Each row was made from one walk, in order. Every step used is in the known rows, and no mark comes twice. Write each row's walk.
Known rows:
seted-nibig: .17  .14  .10  -.06  -.05  .33  -.12  -.32  -.04  .07  -.08  .00  -.03  -.02  .18  .02  -.27  .04  -.24  .18  -.08  .03  .18  .15
kupupe-seted-nibig-guta: .13  .04  -.01  -.16  .11  .13  -.18  -.14  .01  .10  .06  .07  -.08  .05  -.41  .04  -.21  .18  .36  .26  -.21  -.06  .15  .11
guta-zakis-lorun-piviz-kupupe-salak: -.37  -.02  .02  .23  -.05  -.13  .42  .14  .01  -.17  -.07  -.03  .04  .09  .00  .21  .22  -.07  -.33  -.14  .18  .04  -.10  -.05
zakis-lorun-piviz-guta: -.29  -.03  .19  .26  -.05  -.21  .11  .08  .00  -.05  -.09  -.11  .01  -.10  .39  -.08  -.02  -.01  -.11  -.20  .28  .04  -.07  .04
piviz-lorun-zakis-guta: .35  -.15  .12  .07  .09  -.17  -.31  .00  -.08  .09  -.22  .00  -.16  -.10  -.07  -.08  .10  -.06  -.07  -.10  .35  -.11  .24  -.06
lorun-zakis-guta-piviz: -.29  -.21  .17  .37  .07  .04  -.39  .15  .04  -.02  -.21  .02  -.21  .03  -.17  -.11  -.04  -.10  .12  -.18  -.05  .01  -.05  -.15
nibig-seted-kupupe-piviz-guta-zakis: -.11  -.04  -.25  -.26  -.04  -.01  .15  .01  .04  .03  .21  -.01  .23  -.18  .07  .02  .09  .06  .34  .05  -.31  -.01  -.10  .00
zakis-guta-piviz: .06  -.14  .21  .24  .05  .05  .05  .16  .14  .07  -.20  .02  -.18  .06  -.07  -.06  -.06  -.10  .20  -.26  -.18  .01  -.07  -.20
nibig-seted-kupupe-piviz-lorun-zakis: .20  -.02  -.25  -.26  -.01  -.01  -.24  .03  -.03  -.04  .16  .04  .25  -.25  -.23  .00  .13  .11  .08  .03  .00  -.08  -.07  .08
salak-kupupe-seted-nibig: .14  .30  -.20  -.19  -.07  .24  -.13  -.19  -.06  .01  .04  .00  -.07  .10  -.02  .04  -.15  .13  -.10  .20  -.52  -.10  .22  .07
kupupe-salak: .42  -.33  .12  -.05  .10  .01  -.06  -.01  .00  -.01  -.20  .06  .01  -.07  .08  .33  .30  .12  -.35  .00  -.31  .01  .21  -.04
lorun-zakis-guta-piviz-kupupe: -.27  -.12  .00  .32  .04  -.01  -.38  .10  .01  .00  -.14  .06  -.16  .21  -.12  -.10  .03  -.13  .06  -.18  .09  .00  -.01  -.17
nibig-seted: .17  -.14  -.04  -.07  .07  .09  -.07  .06  -.05  .06  -.07  -.03  .02  .13  -.14  -.02  -.03  .31  .05  .04  -.09  -.01  .15  -.03
salak-kupupe-seted-nibig-guta-zakis-lorun: -.27  .36  -.19  -.22  -.05  .13  .00  -.06  -.02  -.04  .09  -.05  -.04  .10  -.27  .11  -.16  .07  .15  .15  -.39  -.09  .16  .05
kupupe-seted-nibig-guta-piviz-lorun-zakis: .10  .08  -.03  .04  .09  .09  -.29  -.10  .02  .04  .06  .14  -.12  .08  -.49  -.01  -.12  .02  .40  .28  .02  -.07  .03  .12
zakis-lorun-piviz-kupupe: -.17  .09  .02  .20  -.07  -.16  .08  .12  -.04  -.12  -.05  -.05  .07  .10  .13  -.02  .03  .01  -.42  -.23  .49  .02  -.08  .03
seted-nibig-guta: .16  .15  .06  -.14  .03  .23  -.21  -.23  -.04  .13  .00  .01  .00  .05  -.10  .03  -.31  .05  .14  .23  -.05  .11  .17  .16
seted-kupupe-piviz-guta: .10  .01  -.12  -.31  -.10  -.03  .02  -.12  .04  .03  .20  .01  .22  -.41  .50  -.01  .12  -.12  -.04  -.02  -.24  .02  -.12  -.01
piviz-guta: .08  -.16  .09  .00  .01  -.07  .01  -.14  -.04  .18  -.09  -.03  -.09  .01  .73  -.10  .06  .03  .08  .03  -.08  .05  .26  -.13
kupupe-seted: .18  -.17  .04  -.06  .11  .04  -.04  .02  -.01  .01  -.05  .03  -.16  .01  -.17  .02  .05  .23  -.02  .07  -.17  -.12  .16  -.09
kupupe-seted-nibig-guta-piviz: .05  .09  .00  -.01  .07  .18  -.11  -.08  .07  .05  .08  .11  -.11  .13  -.43  .02  -.19  .09  .43  .24  -.22  -.03  -.01  .09
guta-zakis-lorun-piviz-kupupe: -.48  .09  .01  .26  -.08  -.08  .42  .14  -.02  -.15  -.04  -.08  -.03  .12  .06  .05  .07  -.07  -.33  -.14  .34  .06  -.12  -.09
kupupe-piviz-lorun: .53  -.21  .15  -.32  .08  -.11  .12  .00  .00  -.05  .10  .00  .14  -.10  .06  -.02  .14  -.06  -.38  -.02  .16  -.07  -.13  .07

Write each row's walk:
.29  -.01  -.11  -.25  -.03  -.10  -.19  -.02  .03  -.02  .12  .03  .18  -.49  -.04  .00  .15  -.18  -.08  -.12  .02  -.08  -.13  .02 -> seted-kupupe-piviz-lorun-zakis-guta
.14  .03  .01  -.10  .05  .21  -.12  -.21  .00  .05  .01  .07  -.10  -.01  -.19  .05  -.17  .18  .06  .22  -.23  -.11  .16  .11 -> kupupe-seted-nibig
.26  -.29  .15  -.21  .13  -.19  -.18  .06  .01  -.01  .05  .00  .07  -.13  -.15  -.07  .11  -.12  -.14  -.11  .15  -.10  -.14  .09 -> kupupe-piviz-lorun-zakis-guta
.20  -.03  .11  .34  -.03  .08  -.09  .06  -.01  -.11  -.14  .11  -.15  .06  .06  -.10  .16  -.14  -.23  -.02  .33  .01  -.12  -.14 -> guta-piviz-lorun-zakis
.25  .07  -.11  -.28  -.05  -.03  -.17  -.01  -.09  -.10  .13  -.05  .10  .01  .09  -.04  .09  -.09  -.44  .00  -.17  -.08  -.02  .06 -> salak-kupupe-piviz-lorun-zakis
-.19  -.25  .13  .18  .11  -.02  -.49  .07  -.02  .06  -.23  -.05  -.18  -.06  -.14  -.08  -.06  .01  .05  -.15  -.04  -.02  .16  -.09 -> lorun-zakis-guta
-.20  .00  .21  .26  -.04  -.09  .08  .17  .00  -.14  -.13  -.10  .00  -.12  .05  -.02  -.04  .06  -.36  -.22  .31  .03  -.13  .05 -> zakis-lorun-piviz
.10  .09  -.07  .22  -.09  .14  .13  .03  .01  -.08  -.02  .15  -.06  .39  .25  -.05  .12  -.12  -.29  -.06  .18  .07  -.11  -.22 -> guta-piviz-kupupe
-.26  .32  -.07  .06  -.05  .07  .11  -.13  -.02  .03  .09  -.01  .06  .20  -.19  .06  -.25  -.09  .14  .15  .21  .12  -.03  .20 -> seted-nibig-guta-zakis-lorun-piviz-kupupe
-.11  -.06  .06  -.03  .09  -.02  .14  .14  -.02  .06  -.03  -.06  -.11  .11  -.23  .06  -.01  .03  .22  .07  -.03  .14  .09  -.16 -> nibig-guta-zakis
.31  .24  .06  .02  -.01  .22  -.07  -.19  .01  .08  .01  .08  -.02  .10  -.12  -.01  -.22  -.11  .20  .22  .12  .10  .00  .13 -> seted-nibig-guta-piviz-lorun
.11  -.15  .11  .39  -.04  -.12  .13  .00  -.02  .07  -.04  -.08  -.07  .02  .50  -.20  -.02  -.01  .03  -.01  -.03  .16  -.09  .04 -> lorun-piviz-guta
-.13  -.12  .10  .44  -.05  -.10  .36  .04  -.01  .05  -.02  -.10  -.11  .06  .45  -.14  .01  -.08  .10  .01  -.05  .18  -.15  -.01 -> lorun-piviz-guta-zakis
-.38  .01  .11  -.06  .08  -.09  .15  .19  .00  -.01  -.05  -.08  -.05  .03  -.25  .10  -.01  .02  .18  -.04  .16  .08  .07  -.14 -> nibig-guta-zakis-lorun
.16  -.03  -.22  -.31  .00  .07  -.06  .05  .03  -.02  .17  .01  .26  -.21  -.16  .04  .04  .16  .08  .01  -.25  -.04  -.10  .06 -> nibig-seted-kupupe-piviz
-.32  .02  -.21  -.28  -.05  -.07  .15  .05  .06  -.02  .19  -.02  .28  -.25  .04  .05  .09  .06  .31  -.04  -.16  -.05  -.11  .03 -> nibig-seted-kupupe-piviz-guta-zakis-lorun
.36  -.10  .20  .19  .05  -.06  .12  .12  .11  .09  -.21  .04  -.17  .03  -.07  -.07  .02  -.17  .17  -.24  .06  -.04  -.02  -.18 -> zakis-guta-piviz-lorun
-.51  .01  .17  .30  -.05  -.03  .41  .18  .01  -.17  -.11  -.12  -.06  -.05  -.01  .05  .02  -.03  -.26  -.14  .21  .06  -.16  -.06 -> guta-zakis-lorun-piviz
.49  .09  -.11  -.34  -.08  -.01  .03  -.08  .01  -.05  .16  .04  .22  -.46  .17  .05  .19  -.12  -.33  -.03  .06  -.04  -.13  .03 -> seted-kupupe-piviz-lorun
.08  -.04  -.24  -.31  -.02  -.02  -.04  -.02  .03  .06  .20  .01  .27  -.20  .12  -.02  .08  .12  .27  .03  -.28  -.02  -.07  .05 -> nibig-seted-kupupe-piviz-guta
-.50  -.06  .13  .05  -.04  -.14  .30  -.05  .00  .07  -.10  -.09  -.08  -.04  .64  .01  .09  -.05  .11  -.05  .07  .02  .18  -.17 -> piviz-guta-zakis-lorun
-.22  .20  -.07  .09  -.02  -.13  -.01  .05  .00  -.06  .08  .01  .09  .14  -.25  .01  -.13  .04  .02  -.05  .38  .00  -.08  .17 -> zakis-lorun-piviz-kupupe-seted-nibig-guta
.02  .14  -.21  .25  .00  -.02  .20  -.01  -.03  .01  .18  .04  -.03  .36  -.30  -.04  -.09  -.01  .15  .15  .10  .10  -.15  .13 -> lorun-piviz-kupupe-seted-nibig-guta-zakis
-.34  .10  -.06  -.29  -.10  -.09  .21  .01  .01  -.07  .17  -.11  .13  .04  .44  .00  .06  -.13  -.14  -.07  -.40  -.02  -.07  -.01 -> salak-kupupe-piviz-guta-zakis-lorun
-.21  .24  -.26  -.20  .00  -.03  .05  -.13  -.03  .04  .13  .11  .02  .34  -.24  .11  -.02  .04  .13  .14  .22  -.08  .17  .01 -> piviz-kupupe-seted-nibig-guta-zakis-lorun
